Every row comes from one small tree of marks. The marks that hang from a mark follow it in brackets, in alphabetical order. Every link used is in the known rows. Which tree was each row made from?
Known rows:
vumok(vakem(suves(fizur))): [ -6.8  -3.2 -16.6  -8.8 -22.7  26.7  -6.7 -18.1  -6.7 -38.3  -8.0  15.2
  -1.1  20.2   4.9 -29.5  12.6  -3.8  26.1]
nipa(fizur(vumok) vakem(suves)): [  9.2 -13.5 -16.9  -2.3  -9.1  38.4  -2.8 -20.8 -14.7 -35.7 -25.1  25.9
  -6.4   3.9   0.1 -10.5  13.8  13.5  28.2]
fotug(vakem(tufu)): [ -8.5   6.6 -10.0 -15.1 -18.8  48.7 -21.5  -2.6   2.0 -27.9 -10.7  13.7
   0.6  -3.8 -18.0 -19.7   2.2  -7.1   8.7]
fizur(nipa(vakem(suves)) tufu): [ 25.4 -14.7 -12.6  -5.3 -15.9  54.8 -12.4  -0.3 -16.2 -37.7 -32.1  37.6
   2.9  21.5   8.2 -23.9  -9.2  -9.2  -3.5]
vumok(vakem(fotug suves tufu(fizur(nipa)))): [  7.4   4.7  -8.6 -20.2 -11.2  18.3   9.5 -16.0   3.0 -23.1  -0.1  -2.7
  -6.8  26.9  -3.4 -30.8   4.4   7.5  10.3]
fizur(nipa(vakem(tufu))): [  7.4 -10.2 -11.1 -17.7 -14.3  37.6 -17.3  -0.6 -11.5 -34.4 -17.6  24.9
   2.3   4.6   1.5 -20.0  -1.1  -4.9  -4.1]
vumok(vakem(fotug)): [ -4.6 -21.9  -6.7 -11.5 -22.6  19.5  -7.6 -13.0 -13.9 -29.1 -15.0   5.3
   1.2  33.3   4.9 -24.4   5.5  -0.1  24.1]
nipa(fizur): [ -9.3 -18.8 -15.6   0.5 -10.6  39.2 -13.1 -11.3  -3.3 -33.5 -13.8  22.8
   8.2   5.7  -3.2 -18.3  15.6   2.2  22.3]
zote(fizur(tufu vumok(vakem))): [ -6.3 -15.6  -4.3   0.9 -21.7  40.1   0.2   7.9 -23.9 -40.0 -23.2  43.1
   7.6  13.2  11.2 -26.4  10.7 -11.0  18.8]
vumok(vakem(suves)): [ -3.7 -11.3 -13.5 -11.5 -24.2  28.0  -7.7 -14.0  -9.1 -36.9 -16.1  17.5
  -2.6  30.5  -3.4 -28.3   9.1  -1.9  27.9]
fotug(vakem(nipa suves tufu(fizur(vumok)))): [  0.5  19.0 -21.6 -12.3 -15.8  44.0  -6.3 -13.2   6.8 -20.2   5.3   1.1
  -5.5  -9.7 -20.6 -17.3  -1.2   5.4   3.3]
zote(fizur(nipa tufu vumok(vakem(suves)))): [  2.2 -13.7 -11.5  -2.3 -16.7  44.5   5.9   9.5 -23.7 -40.3 -17.9  55.2
   6.8  18.0  17.5 -28.4   8.2  -8.5   4.0]
fizur(nipa vumok): [ -6.7 -18.1 -26.5 -15.5 -13.7  42.5  -6.9   5.1 -33.5 -45.3  -9.4  41.4
  10.8   7.6   8.4 -17.2   2.6  -6.5  -7.5]
vumok(vakem(fotug nipa(fizur) suves)): [ -1.0 -21.3 -16.0   0.1 -14.7  21.1   0.3 -24.0   3.1 -18.6  -6.8  -3.1
  -8.3  31.3   4.0 -22.3  11.2  15.5  26.5]
suves(fizur(vumok) vakem): [-16.1   6.7 -22.5  -2.0 -30.1  49.3 -19.8  -1.4 -15.6 -35.7  -6.4  23.6
   4.0   3.1  10.7  -4.4  18.2   1.7   1.9]
tufu(fizur(nipa(vakem))): [ 17.6  -4.8 -14.2 -15.0 -17.7  26.3  -9.1 -12.2 -16.7 -33.1  -5.6  18.9
  14.9   3.1   2.4 -19.2  -6.3  -3.9  -1.8]
tufu(fizur(nipa vumok(vakem))): [  2.9  -6.0 -16.9 -19.7 -13.1  21.0  12.1  -6.2 -30.6 -45.3  -2.0  21.4
  16.5   9.7   5.5 -24.3  -1.5  -8.2   0.8]
tufu(fizur(vumok)): [ -0.6  -0.6 -19.2 -12.8 -18.3  29.0  -2.4 -10.1 -22.5 -37.9  -1.9  16.0
  13.1  -1.0  -5.8 -17.8   1.8  -2.6   9.5]
nipa(fizur(tufu vumok) vakem(suves)): [ 17.6 -14.1 -11.0   3.6  -6.0  50.2   2.5 -13.9 -16.2 -39.4 -37.2  28.0
  -5.2   9.1   1.8 -15.5   7.5   5.8  25.6]
vakem(fotug nipa(fizur) suves tufu): [ -2.0  -2.8 -21.3   1.0  -4.1  36.7  -7.3 -20.0  27.7  -3.0   4.7 -11.8
 -19.1   9.1 -10.4 -17.8  14.1  27.3  11.5]

Which tree is each row?
[-11.6  -1.3 -19.2 -15.1  -8.2  27.7   4.6  -5.4 -20.0 -40.4   2.3  16.5
   4.7   1.1  19.9 -25.1   9.9  -5.7  -1.5]
suves(fizur(nipa vumok(vakem(fotug tufu))))
[ 15.1  -0.5  -8.4 -12.7 -17.8  33.7 -19.0 -18.9   5.6 -14.9 -17.2   1.8
 -17.7  14.1  -7.8 -15.5   3.5  15.8  16.8]
nipa(vakem(fotug suves tufu))
[ 15.7  -4.4 -16.6  -4.2 -22.9  31.7 -22.6 -27.0  -3.1 -18.1 -11.1   8.3
  -9.1  11.0   8.8 -13.4   4.8  13.5  18.4]
nipa(vakem(fotug suves(fizur)))
[-17.6 -11.5 -13.6 -14.4 -15.3  26.7   2.2  -1.4 -19.9 -40.8 -12.9   6.2
  -3.2   8.3  -4.2 -22.9   7.9  -4.5  15.5]
fizur(vumok(vakem(nipa tufu)))
[ -2.3   3.8 -12.8 -15.4 -11.4  24.1   2.0 -15.1   4.2 -26.0   0.2   2.6
  -9.5  21.4   7.1 -31.1  11.2   5.0  11.1]
vumok(vakem(fotug suves(fizur(nipa)) tufu))
[ -0.4 -17.8 -30.8   6.0  -9.6  36.3  -4.8 -23.1   3.1 -10.8   1.7   3.3
 -11.1  14.9   2.3 -10.4  11.9  27.3  14.1]
vakem(fotug nipa(fizur(vumok)) suves)
[  6.0  -4.6 -28.0   9.6 -19.0  43.5 -17.2 -20.6   9.9  -9.7   2.8  -2.4
  -8.2  13.8  10.5 -20.0   2.6  12.4   4.5]
vakem(fotug nipa suves(fizur(tufu)))
[-16.4  11.8 -20.7  -1.0 -22.7  43.3 -15.1  -3.6   2.9 -14.9   5.2  -6.8
  -9.8  -0.3   8.4  -2.7  16.3  15.1  -7.8]
suves(fizur(vumok) vakem(fotug nipa tufu))
[  1.7 -19.4 -10.3   2.2  -3.3  41.8  14.5  -9.7 -15.8 -38.7 -26.2  19.9
  -0.2  24.4   5.8 -23.5  11.8   2.8  25.7]
nipa(fizur(tufu vumok(vakem(fotug suves))))
[  2.6  -3.8 -15.2  -9.5 -16.6  39.4  -8.0   2.9 -14.6 -29.9  -8.8  49.2
  -1.5  -2.9   9.6 -17.2  11.8   5.1   1.1]
zote(fizur(nipa(vakem(suves tufu)) vumok))
[  8.8   4.3  -5.2 -17.6 -15.6  27.3  -8.1 -11.0 -12.5 -33.2 -17.2   4.5
  -1.8  -6.9 -10.4 -16.5   0.5  -0.1  13.4]
nipa(vakem(tufu(fizur(vumok))))
[ 18.8 -12.7 -13.5  -7.4 -24.5  33.0 -23.1 -22.9  -5.6 -16.9 -18.9  10.8
 -10.6  21.3   0.7 -11.9   1.2  15.7  20.1]
nipa(vakem(fotug suves))
[ -8.9   6.5 -18.0 -11.7 -12.2  29.1  -3.7  -6.0  -0.5 -25.9   5.3  -8.5
   0.2 -12.5 -15.3 -20.1   2.0   1.8   0.7]
vakem(nipa tufu(fizur(vumok)))
[ 10.5  14.7 -21.3 -19.6  -5.3  32.7   6.7 -13.3   3.1 -17.0  10.3   4.2
  -8.8   9.4  -6.9 -21.3   3.4  17.2  -5.9]
vakem(fotug suves tufu(fizur(nipa vumok)))
[-14.0 -14.6 -10.3  -4.9 -24.4  28.4  -5.1   0.9 -22.4 -36.4 -10.8  41.0
   6.3   7.8   9.1 -21.4  16.9  -2.8  22.1]
zote(fizur(vumok(vakem)))
[ -4.8 -13.3 -17.6   2.2 -35.2  44.0 -30.3  -4.5   1.6  -8.7  -8.5   2.1
  -4.3  28.1   1.3  -0.1   7.1  16.8  -0.6]
suves(vakem(fotug nipa))
[ -4.0 -12.3 -17.3   3.2 -13.4  53.8  -9.6  -5.7  -9.0 -30.1 -16.1  16.9
   6.4  -2.4  -4.1 -14.2   0.0  -4.4   9.7]
fotug(vakem(nipa(fizur(tufu vumok))))
[ -3.4 -13.4 -10.6   4.9 -22.1  41.3   0.4   3.1 -16.2 -33.6 -17.7  37.8
   1.0  14.2   9.9 -25.6  10.1  -4.1  17.3]
zote(fizur(tufu vumok(vakem(nipa suves))))
[ -4.6  -1.0 -19.8  10.3 -26.5  54.4 -14.0  -0.9  -9.5 -21.0  -8.8   4.8
  -1.4  12.4  18.9  -3.9   7.7   6.5  -7.2]
suves(fizur(tufu vumok) vakem(fotug nipa))
[-10.8  -6.8 -13.0  -3.9 -19.8  27.0  -1.0  -4.2  -5.7 -20.8  -1.6  22.9
  -7.4   9.5   5.8 -20.9  16.9  10.7  17.2]
zote(fizur(vumok(vakem(fotug nipa suves tufu))))
